What can hang from each mark:
j_944: j_529 j_720
j_223: j_529
j_720: j_94 j_223 j_639 j_682 j_944
j_827: j_324 j_529 j_720
j_324: j_639 j_827
j_415: j_529 j_720
j_682: j_529
j_538: j_529
j_529: j_94 j_538 j_639 j_682 j_827 j_944
j_94: j_720

Every row comes from one small tree of marks. Brackets hold a mark, then the marks that hang from it, in the order of their numbers. Every link used is in the known rows. Which tree was each row made from?
In the rows, zero is written as 128.
Known rows:
[j_529 j_94 j_682 [j_944 j_720]]: [137  96 128 164 114 139 150 132  99  99 175 116 119 143  80 143 158 145
 109 132 117 114 119 125 129 109  73 125 126 104 169 135 157 167 141]
[j_538 [j_529 j_944]]: [129 124 151 111 141 132 130 112 133 120 157 114 106 140 126 150 157 129
 139 132 118 143 114 111 132 137 111 121 116 149 130 132 112 134 113]
[j_324 [j_827 j_720]]: [158 110 109 127 120 109 157 118 143 122 138 140 126 137 146 131 153 122
 139 120 127 141 102 126 123 121 122 118 123 104 152 120 136 120 110]
[j_324 j_639 [j_827 j_529 j_720]]: [158 109  96  86 125 118 155 106 152 131 137 144 130 131 131 135 161 114
 141 128 136 166  95 145  94 121 110 138 111  77 166 123 133 119 108]
[j_720 [j_682 j_529]]: [115 119 136 109 126 166 123 151 112 129  99 119 117 141 122 135 138  94
 123 127 131 151 117 114 129 140 129 129 118 153 130 119 122 129 159]
[j_223 [j_529 j_94 j_538 [j_944 [j_720 j_682]]]]: [107 133 134 125 105 115 155 142  97 128 162  80 114 142 108 137 161 142
 136 120 120 122 107 151 129 119  86 110 144 142 174 124 146 154 159]
[j_529 j_682 [j_827 [j_720 j_94 j_223 j_639 j_944]]]: [178 129 109 133 121 156 107 132 114  87 158 103 155 184 115 128 161 138
  78 139 114 175 130 169  99 148 101 133 140  76 133 143 129 134 199]
[j_827 j_529]: [133 123 134 109 124 140 137 118 158 131 122 139 110 155 120 124 146 111
 145 118 106 159 114 136 114 126 119 111 118 123 128 125 114 141  90]
[j_529 [j_94 j_720] j_538]: [147 112 101 133 109 111 159 109 127  93 151  93 157 148 110 119 135 159
 118 145  98 114 112 159 136 117  71 134 151 127 170 120 158 148 157]
[j_529 j_538 j_639 j_827]: [139  90 104 158  95 127 184 144  91  41 120  89 150 158 131 149 132 189
 128 152 100 113  85 180 124 111  95 135 141 140 172 161 112 120 160]
[j_538 j_529]: [131 118 140  95 141 141 127 107 137 132 146 118 112 134 136 135 142 112
 138 124 114 136 133 114 126 137 108 124 119 151 126 124 103 125 106]
[j_529 j_538 j_682 [j_827 j_720]]: [165 101 105 156  78 120 171 129 128  44 127 108 140 173 149 159 139 135
 123 135 105 107  88 193 151 133  64 115 151 112 151 193 116 143 122]
[j_720 [j_223 [j_529 j_827]]]: [130 147 126 100 128 127 124 134 117 133 132  99 140 136 155 121 145 136
 128 111 109 159 123 153 129 123 137 121 135 144 122 113 121 117 183]
[j_682 [j_529 j_94 j_639]]: [131  75 110 112 129 171 152 121  84 125 112 115 142 120 114 103 130 147
 130 151 104 150 140 117 121  76 108 144  98 140 160 107 135 146 154]
[j_415 [j_529 j_538 j_639 j_682 [j_827 j_324] j_944]]: [154  84 151 173  59 125 165 130 119  38 113  81 139 156 135 161 134 200
 120 171 104 125  91 170 157 110  72 131 147 139 175 192 143 166 126]
[j_324 [j_827 [j_529 j_538]]]: [146 113 118 127  97 127 165 112 163  94 132 145 121 153 137 136 156 117
 154 129 114 160  77 146 124 107 107 116 117 130 161 127 120 122 108]
[j_529 j_94 j_538 j_827]: [155  97  90 148 100 124 190 122 110  55 112 100 163 149 116 135 138 186
 144 143 106 122  91 179 131  93  80 123 142 141 167 153 122 137 163]
[j_682 [j_529 j_639 [j_827 j_324] j_944]]: [145  92 147 128 120 132 165 128  87  91 106 124 128 138 137 131 145 163
 132 167 111 166  87 106 141  91 122 135  92 160 136 148 135 128 147]
[j_720 j_94 [j_223 [j_529 j_639]] j_682 j_944]: [118 161 144 127 143 176  72 151  77 140 166  78 142 168 109 108 183 125
  63 135 117 193 154 145  68 172 147 151 128 123 155  70 124 132 252]
[j_415 [j_529 j_639 j_827] [j_720 j_682]]: [163 104 121 131  93 151 150 164  94  75  82  56 117 171  98 155 110 193
 119 151 110 134 140 151 150 123 100 139 193 147 162 154 126 152 163]
[j_944 [j_529 j_538 j_827] [j_720 j_94 j_639]]: [165 148 130  85  87 129 145 138 110 111 216  72 123 168  79 142 135 130
 109  89 124 148  96 126  74 138  95 125 167 125 142  94 134  85 165]
[j_529 j_538 j_639 j_682]: [126  83 112 177  81 159 148 137 108  53 140 103 134 149 130 148 133 142
  97 158 105  90 119 174 134 131  68 150 122 114 180 163 125 153 140]
[j_529 j_827 [j_944 j_720]]: [141 130 141 142 126  93 167 150  94  92 158 110 115 157 102 162 144 167
 139 122 121 140  75 125 131 114 121 102 152 139 131 144 134 111 146]
[j_538 [j_529 j_94 j_639 j_682]]: [141  58 109 126 125 185 152 103 110  91 148 101 125 143 117 126 157 139
 114 147  90 114 148 133 111 112  57 151 102 129 181 126 117 166 129]
[j_529 [j_94 j_720] j_682 j_944]: [151  97 110 160 109 133 144 111 118  81 165 107 142 155 101 132 161 157
 101 163 103 115 115 132 146 104  62 143 139 108 169 132 191 183 162]
[j_827 [j_720 [j_223 j_529]]]: [140 145 130  96 138 116 117 128 137 165 143 103 126 138 152 115 150 111
 118  93 112 151 141 149 121 159 128 112 129 102 127 109 125 133 127]
[j_827 [j_324 j_639] [j_529 j_94] [j_720 j_682]]: [163  92 131  93 140 135 154 105 161 147 102 132 117 150 111 112 187 108
 111 119 119 163 117 140  78 181  80 138  83  80 172 130 125 158  77]
[j_720 j_639 [j_682 [j_529 j_94 j_827]]]: [130  96  94  88 128 194 136 159 103 114  94  91 140 158  90 120 149 138
 118 138 129 170 117 132 102 114 108 140 117 136 151 122 137 127 218]
[j_720 j_682 j_944]: [116 142 143 156 137 154  99 164 111 110 130 124 118 153 107 136 156 123
  96 142 147 154 121 130 102 161 140 124 138 132 153 125 110 123 181]
[j_944 j_720]: [126 134 145 120 135 109 133 146 110 147 168 119 106 136 103 135 120 113
 123  98 122 123 124 112 116 139 125 109 145 124 126 114 128 107 116]
[j_94 [j_720 j_223]]: [145 143 128 108 138 109 109 123 136 130 164  98 144 152 130 120 137 127
  93 121 100 148 125 130 134 151 125 134 153 125 123  91 160 116 171]

Write each row's tree:
[151 131 129  77 126 161 118 145 124 155 206  80 116 131  67 118 150 125
  96  66 123 157 137 104  65 142 109 128 137 108 159  50 138  97 171]
[j_944 [j_529 j_94] [j_720 j_223 j_639]]
[157 126 122 108  86 132 140 140 133  96 115  57 151 177 113 144 124 168
 128 126 112 156 114 183 124 142  95 116 183 117 147 154 131 142 150]
[j_415 [j_529 j_538 [j_827 [j_720 j_94 j_639 j_682]]]]
[158 130 141 101  99 114 161 143 112 116 184 104 100 142 108 148 131 121
 134  78 120 130  92 102  97 122 113 106 166 149 138  98 122  88 119]
[j_944 [j_529 j_827] j_720]
[147 129 130 105 121 143 128 128 114 135 129 102 129 168 121 129 148  91
 110 116 115 156 125 139 113 172 107 129 128 108 131 117 126 142 135]
[j_827 [j_720 j_94 [j_682 [j_529 j_538]]]]
[169  97 103 115 116 136 167 101 141 118 152 132 124 173 124 117 174 123
 133 123  96 172 105 135  89 120 108 125 108  87 165 100 135 138 103]
[j_324 [j_827 [j_529 j_639] [j_720 j_94]]]
[160 142 131  92 110 143 101 139 136 139 112  70 119 142  89 131  89 168
 117 147 135 151 175 138 154 121 111 135 183 116 129 143 144 149 147]
[j_415 j_529 [j_720 j_639]]
[145 160 149  75 123 175  90 159 117 160 213  66 107 166  63 133 162  89
  71  59 130 174 132  99  48 192 125 140 145 109 140  39 136  89 198]
[j_944 j_529 [j_720 j_94 j_223 j_639 j_682]]
[133  73  95 160 108 150 172 126  96  73 131  89 155 136 102 123 141 187
 117 152 101 105 126 169 111 108  78 148 118 120 201 127 128 154 155]
[j_529 j_94 j_538 j_639]
[163  94 110 115 124 138 158 120 153 115 141 129 121 163 136 124 179 124
 127 110  94 178  99 140  96 131 119 119 103  93 170  98 120 124 112]
[j_324 [j_827 [j_529 j_639] [j_720 j_223]]]
[145 117 148 103 126 117 150 118 101 111 104 135 136 119 137 139 138 142
 136 164 137 174  84 110 146  96 126 137  98 154 118 155 136 117 149]
[j_682 [j_529 [j_827 [j_324 j_639]] j_944]]
[143 160 149  86 105 164  98 161 121 135 216  55 112 170  66 144 159  91
  72  64 130 163 118 125  59 202 110 137 152 116 149  54 128  87 200]
[j_944 [j_529 j_538] [j_720 j_94 j_223 j_639 j_682]]
[148 152 147 146 113  95 154 144  92  72 180  84 138 177  98 166 151 168
 117 117 108 157  68 160 128 144 114 114 156 132 130 134 126 107 184]
[j_529 j_538 j_827 [j_944 [j_720 j_94 j_223]]]
[132 157 144 148 138 160  88 143  98 122 152 114 134 169  91 125 163 118
  82 148 137 172 137 127  82 168 140 141 141 120 141 102 125 132 203]
[j_720 j_94 j_682 j_944]
[178 113 116 108 103 145 155 125 111  97 165  84 133 157 125 131 157 149
 108 101 101 151 114 129  77 138 112 139 140 116 157  86 125 114 147]
[j_944 [j_529 j_639 [j_827 [j_720 j_94 j_223]]]]
[122 149 139 108 115 108 152 145  82 132 164  86 113 161 121 141 157 139
 134 116 120 146  98 132 120 116 115 109 158 149 134 122 148 133 175]
[j_223 [j_529 j_827 [j_944 [j_720 j_94 j_682]]]]
[176 101 126 144 124  86 185 103 116  78 136 109 150 158 114 122 167 200
 120 164 101 143  79 121 138 102  84 130 131 141 156 137 184 147 157]
[j_529 [j_94 j_720] [j_827 j_324] j_944]
[157 100 114 129  85 170 145 111 136 102 155 116 123 125 115 126 149 118
 115 116 124 112 130 116 108 107  78 145 128 125 170 104 138 154 127]
[j_944 [j_529 j_94 j_682]]
[142 136 151  84 142 114 110 127 139 171 119 107 126 122 155 120 173  96
  86 109 140 154 132 141  99 206 117 146  96  97 145 120 131 126 139]
[j_827 [j_324 j_639] [j_720 [j_223 j_529] j_682]]
[123 123 122 139 138 173 116 167  77 101 132  80 143 161 115 116 186 165
  89 138 112 179 127 162  82 136 126 134 134 142 184  94 114 129 252]
[j_720 [j_223 [j_529 j_94 j_639 j_827]] j_682 j_944]
[167  82 119  86 146 134 168 100 127 110 119 105 129 143 130 132 173 139
 129 131 111 143 112 131 100 146  73 136 107 134 162 140 109 135 119]
[j_538 [j_529 j_94 [j_827 [j_324 j_639] [j_720 j_682]]]]
[175 104 128  97 111 122 140 114 142 116 117  72 166 150 116 108 131 195
 115 141  97 169 129 146 127 110  94 127 163 133 149 122 171 141 167]
[j_415 [j_529 [j_94 [j_720 j_223 j_639]] [j_827 j_324]]]
[165 126 116 122 108 152 114 130 140 115 176  99 128 150 101 121 156 132
  91 127 133 150 134 149  85 148  86 124 137  78 175 124 128 137 143]
[j_827 [j_720 j_639 [j_944 [j_529 j_94 j_538 j_682]]]]
[179  81 116 148 139 121 163 118  91  73 144  93 168 161 115  97 169 211
  81 168  79 161 111 138  96 115  93 147 123 132 184 107 158 127 202]
[j_529 [j_94 [j_720 j_223 j_944]] j_639 [j_827 j_324]]
[155  73 139 128 128 146 168  96 147 123 111 139 118 149 112  94 169 147
 122 142  89 154 122 124  92 126  87 137  70 120 172 121 129 161  82]
[j_827 j_324 [j_529 j_94 j_639]]
[137  84 120 136 105 173 142 122 137  95 130 126 112 166 119 129 154 119
 118 138  90 136 122 149 110 120  88 133 107 107 162 137 120 162 101]
[j_827 [j_529 j_639 j_682]]
[184  39  96 178  81 134 207 111 108  28 117  98 154 165 133 127 164 185
 101 160  83 100 101 184 121 122  27 143 105 103 207 180 131 170 123]
[j_529 j_94 j_538 j_639 j_682 [j_827 j_324 j_720]]
[141  99 134 138 113 150 154 120 136 107 159 128 102 169  82 137 169 125
 129 119  97 149 108 134 116 112  75 110 117 103 161 131 137 173 100]
[j_827 [j_529 j_94 j_682 [j_944 j_720]]]
[147 114 141 123  89 150 161 180  95  70 181  59 107 171  95 166 158 132
  96  72 104 133  78 136  77 168 102 124 160 151 181  83 103  82 177]
[j_944 [j_529 j_538 j_639 j_827] [j_720 j_223 j_682]]
[155  87  99 190  78 136 187 124 104  15 131 103 152 162 109 160 162 189
 128 166 109 113  74 182 154  89  51 131 136 128 181 185 140 172 169]
[j_529 j_94 j_538 j_682 j_827 j_944]
[124 131 122 143  73 116 158 129 110  73 142  96 128 151 157 154 150 148
 141 151 119 117  85 176 161  96  78 115 148 150 151 180 141 158 159]
[j_223 [j_529 j_538 j_682 j_827 j_944]]
[160  65 121 169  93 143 170 125 103  52 113 122 136 152 145 134 148 160
 100 165 101 109 107 141 126 115  78 150 104 129 163 173 135 145 137]
[j_529 j_639 j_682 [j_827 j_324]]
[151 117 125 121  99 146 134 125 174  97 155 107 105 190 105 147 172 117
 117 126 108 158  96 178 119 160  68 109 117  68 155 165 128 168  92]
[j_827 [j_529 j_538 j_682 j_944] [j_720 j_639]]
[148 127 142 150 104  82 168 122 118  55 122 116 147 133 133 164 151 182
 127 168 142 134  56 160 143 132  98 140 120 138 148 187 132 120 148]
[j_529 j_538 [j_827 [j_324 j_639]] j_944]
[163 102  93 141 111 116 186 133 116  59 137  81 154 169  93 145 166 209
 136 145 113 144  79 183 123 113  73 117 137 101 176 162 139 148 166]
[j_529 j_94 j_538 [j_827 [j_720 j_639]] j_944]
[174  69 136 118 133 130 177  92 156 136 116 133 112 159 121  93 178 139
 118 122  81 159 127 132  85 151  79 121  73  89 174 125 126 169  48]
[j_827 j_324 [j_529 j_94 j_639] j_720]
